What can hang from each mark
vobet: lakov
sibu: daro lakov lokod
mufir: puti
lakov: sibu vobet
lokod: sibu vobet zode
zode: puti
puti: mufir zode

Known rows, with every way that one mark hangs from another
[lakov [sibu daro lokod] vobet]: [ 1.39 -1.33 -1.04  4.00 -1.14  0.72  2.49  0.99  4.96  6.09  0.66 -0.82
 -0.66 -4.11 -3.22  0.19 -1.28 -3.91]
[lakov [sibu lokod] vobet]: [ 2.98 -1.07 -0.49  2.98 -0.90  0.96  0.46 -0.57  4.20  5.22  1.72 -0.01
 -0.38 -4.52 -3.19 -1.00 -0.30 -2.37]
[lokod [sibu daro] [vobet lakov] zode]: [-1.74  1.97 -1.16 -0.86 -3.90  2.28  6.29 -2.62  2.06  1.23 -2.02  0.42
  1.34  0.47 -4.55 -2.18 -7.79 -0.19]
[zode [puti mufir]]: [ 0.75 -0.62  0.08  4.12  0.52  1.26 -1.03 -1.74  0.19  2.65 -3.35 -1.76
  1.24 -3.05 -2.05  1.14  0.24  1.44]
[lokod [sibu daro lakov] vobet [zode puti]]: [-6.84  1.32  0.02 -1.27 -2.86  2.03  6.93 -3.21  2.83  2.50 -3.30  1.46
 -0.30 -3.52 -8.64  0.09 -5.03  0.19]
[vobet [lakov [sibu daro [lokod zode]]]]: [ 4.38  0.22 -1.58  3.28 -3.28  0.80  0.73  0.02  4.64  6.44 -2.30 -2.23
  0.05 -2.21 -1.77 -2.91 -4.50 -0.99]
[puti mufir zode]: [-1.78  0.40 -2.52  4.54 -0.43  1.70 -0.96 -2.17  0.89  3.85  0.59 -0.36
  2.95  4.85 -0.90  1.62 -0.91 -0.88]
[sibu daro lakov [lokod vobet [zode puti]]]: [-6.58 -0.37 -0.63  4.43 -3.05 -0.02  5.00  1.24  6.27  6.00 -4.41 -1.88
 -1.96 -6.47 -7.01  2.37 -2.41  0.53]
[lokod [vobet [lakov sibu]] [zode [puti mufir]]]: [ 6.21  0.20 -0.54  3.00 -2.19  3.25  0.82 -5.23  2.73  4.64 -4.50 -1.03
  3.03 -3.43 -5.38 -1.96 -6.54  1.64]
[mufir puti]: [ 2.98  0.02 -0.27 -0.70  1.78 -0.57  0.82  0.13 -1.49 -3.94 -1.37 -0.18
 -1.34 -1.03 -2.83  1.01  0.48 -1.82]
[lakov [sibu daro [lokod zode]] vobet]: [ 0.90 -0.22 -1.50  2.95 -0.42  0.70  3.63  0.74  6.29  6.73  0.70 -0.62
 -0.06 -3.48 -5.20 -0.97 -2.44 -2.92]
[puti zode]: [-2.03  1.01 -1.30 -0.17 -0.12  0.80  0.23 -1.32  1.09  3.33  0.53  1.17
  1.10  2.65 -0.68  0.32 -0.61 -1.50]
[vobet lakov]: [ 3.73  0.13 -0.25  1.51 -2.81  0.75 -1.71 -0.98  0.45  1.40 -1.21 -0.95
  0.96 -0.10  1.49 -1.37 -2.09  0.09]
[lakov [sibu daro [lokod vobet [zode puti]]]]: [ 1.16 -0.49 -0.83  2.69 -0.85  1.05  4.17 -0.33  4.95  6.61 -3.79 -1.71
 -1.04 -5.81 -5.65 -1.02 -4.19 -0.91]
[lakov [sibu daro [lokod [zode puti]]] vobet]: [ 1.17 -0.38 -0.95  3.00 -0.07  0.92  3.57  0.10  6.48  7.95 -1.04 -0.85
 -0.19 -6.22 -6.16 -0.85 -2.07 -2.56]
[vobet [lakov sibu]]: [ 7.09 -0.48 -0.40  1.13 -2.99  1.53 -2.20 -2.31  1.24  3.33 -1.06 -0.45
  0.90 -0.94  0.36 -2.86 -3.24 -1.19]
[sibu daro [lokod vobet [zode puti]]]: [-3.61  0.30 -0.78  4.05 -0.77  0.11  5.85  1.78  4.96  5.29 -5.05 -2.90
 -1.12 -6.17 -5.41  0.96 -3.46  0.89]
[lakov vobet]: [ 0.26 -0.22  0.23  0.81  0.19  0.58  0.50 -0.51  1.06  0.42  2.11  1.09
  1.00 -1.03 -1.11  0.99  0.52 -1.44]
[lokod sibu zode]: [-3.83  2.84 -0.88 -3.70 -0.45  0.90  3.89 -2.03  1.42  0.66  1.11  1.48
  0.30  1.27 -4.66 -3.62 -3.09  1.18]
[lokod vobet]: [ 0.59 -0.69  0.44  0.60 -1.15  1.03  1.83 -1.42 -0.59 -1.33 -1.03  0.41
  0.31 -0.88 -0.92  1.19 -2.40 -0.01]

Rows
[ 5.51  0.34 -1.15  2.56 -3.10  1.02 -0.88 -1.29  3.99  5.83 -1.50 -1.64
  0.32 -2.56 -1.70 -3.90 -3.81  0.15]
[vobet [lakov [sibu [lokod zode]]]]
[ 6.01 -0.53 -0.79  3.51 -3.62  1.02 -1.83 -1.04  2.72  5.22 -1.56 -1.81
 -0.28 -2.93 -0.25 -2.96 -2.81 -0.52]
[vobet [lakov [sibu lokod]]]
[-6.50 -1.58 -0.70  5.78 -4.23 -0.30  3.73  2.37  4.36  3.78 -2.38 -1.74
 -2.61 -3.93 -3.31  3.61 -1.27 -1.17]
[sibu daro lakov [lokod vobet]]
[-7.24  1.82 -0.25 -1.42 -1.66  1.35  5.56 -2.05  4.26  4.24 -0.88  1.85
 -0.02 -3.26 -8.37 -0.51 -2.33 -0.85]
[lokod [sibu daro [lakov vobet]] [zode puti]]
[-7.13  0.03 -0.79  4.72 -1.97 -0.39  4.05  1.96  7.69  7.56 -1.94 -1.29
 -1.49 -6.60 -7.21  2.08 -0.18 -0.73]
[sibu daro [lakov vobet] [lokod [zode puti]]]
[ 2.76  1.17 -0.49  0.05 -2.28  1.66  2.04 -2.73  2.07  0.96 -2.02 -0.01
  2.02 -0.10 -2.73 -1.70 -5.81  1.51]
[lokod [vobet lakov] zode]
[-1.12  0.23 -0.47  1.15 -4.91  2.26  4.62 -2.04 -0.18  0.22 -2.02  0.10
  0.38 -0.17 -1.44 -0.46 -5.93 -1.65]
[lokod [sibu daro] [vobet lakov]]
[-6.79  0.22 -0.41  0.15 -3.24  0.94  3.88 -0.54  1.87  1.26  1.74  2.01
 -0.87 -0.10 -3.75  1.02 -0.77 -2.93]
[lokod [sibu daro [lakov vobet]]]
[-3.22  2.14 -0.41 -2.82 -1.60  1.92  5.69 -3.40  0.83 -0.64  0.10  1.83
  0.72  0.46 -5.71 -2.46 -5.44  1.24]
[lokod sibu vobet zode]
[ 3.14 -1.34 -0.43  2.83 -1.71  1.08  1.07 -1.03  2.58  3.82 -0.93 -0.84
 -1.27 -3.98 -2.68 -1.16 -2.43 -0.73]
[lakov [sibu [lokod vobet]]]
[-5.97  2.21 -0.59 -2.57 -2.10  1.21  3.63 -2.79  3.16  1.64  2.83  3.07
  0.31  0.38 -6.80 -1.92 -1.85 -0.08]
[lokod [sibu [lakov vobet]] zode]
[-6.47  2.38 -0.69 -3.17 -2.20  0.84  3.22 -2.38  2.42  1.39  1.46  2.28
 -0.29  0.95 -6.14 -2.50 -2.28  0.86]
[lokod [sibu lakov] zode]
[ 0.03  2.13  0.19 -1.45 -3.11  3.00  4.15 -5.10  1.40  2.32 -3.64  0.62
  1.38 -3.56 -6.07 -3.33 -6.55  2.16]
[lokod sibu [vobet lakov] [zode puti]]
[ 0.96 -0.55 -0.41  5.06 -3.49  0.51  0.79  0.18  2.37  2.76 -2.30 -2.40
 -0.82 -3.88 -0.73  0.00 -2.69  1.16]
[sibu [lokod [vobet lakov]]]
[-7.11  0.14 -1.45  4.51 -2.45 -0.70  4.14  2.58  7.52  6.20  0.28 -0.80
 -1.30 -3.28 -5.85  2.06 -0.51 -1.23]
[sibu daro [lakov vobet] [lokod zode]]
[-7.00 -0.17 -1.28  4.30 -3.49 -0.34  5.06  1.91  6.04  4.65 -2.30 -1.50
 -1.84 -3.30 -5.83  2.21 -2.78 -0.15]
[sibu daro lakov [lokod vobet zode]]
[-7.06  1.45 -0.79 -1.55 -3.53  1.60  7.03 -2.23  2.70  0.73 -0.55  1.97
 -0.16  0.38 -7.00 -0.13 -5.35 -0.68]
[lokod [sibu daro lakov] vobet zode]
[ 5.89 -0.67 -0.84  1.95 -3.11  1.26 -0.52 -1.00  1.87  3.88 -1.78 -1.11
  0.68 -0.64  0.33 -1.96 -3.92 -2.48]
[vobet [lakov [sibu daro]]]
[-1.12  0.41 -0.94  4.94 -2.59  0.54  4.66  1.08  5.30  6.30 -5.87 -3.48
 -0.44 -6.14 -4.40  0.20 -4.85  0.96]
[sibu daro [lokod [vobet lakov] [zode puti]]]
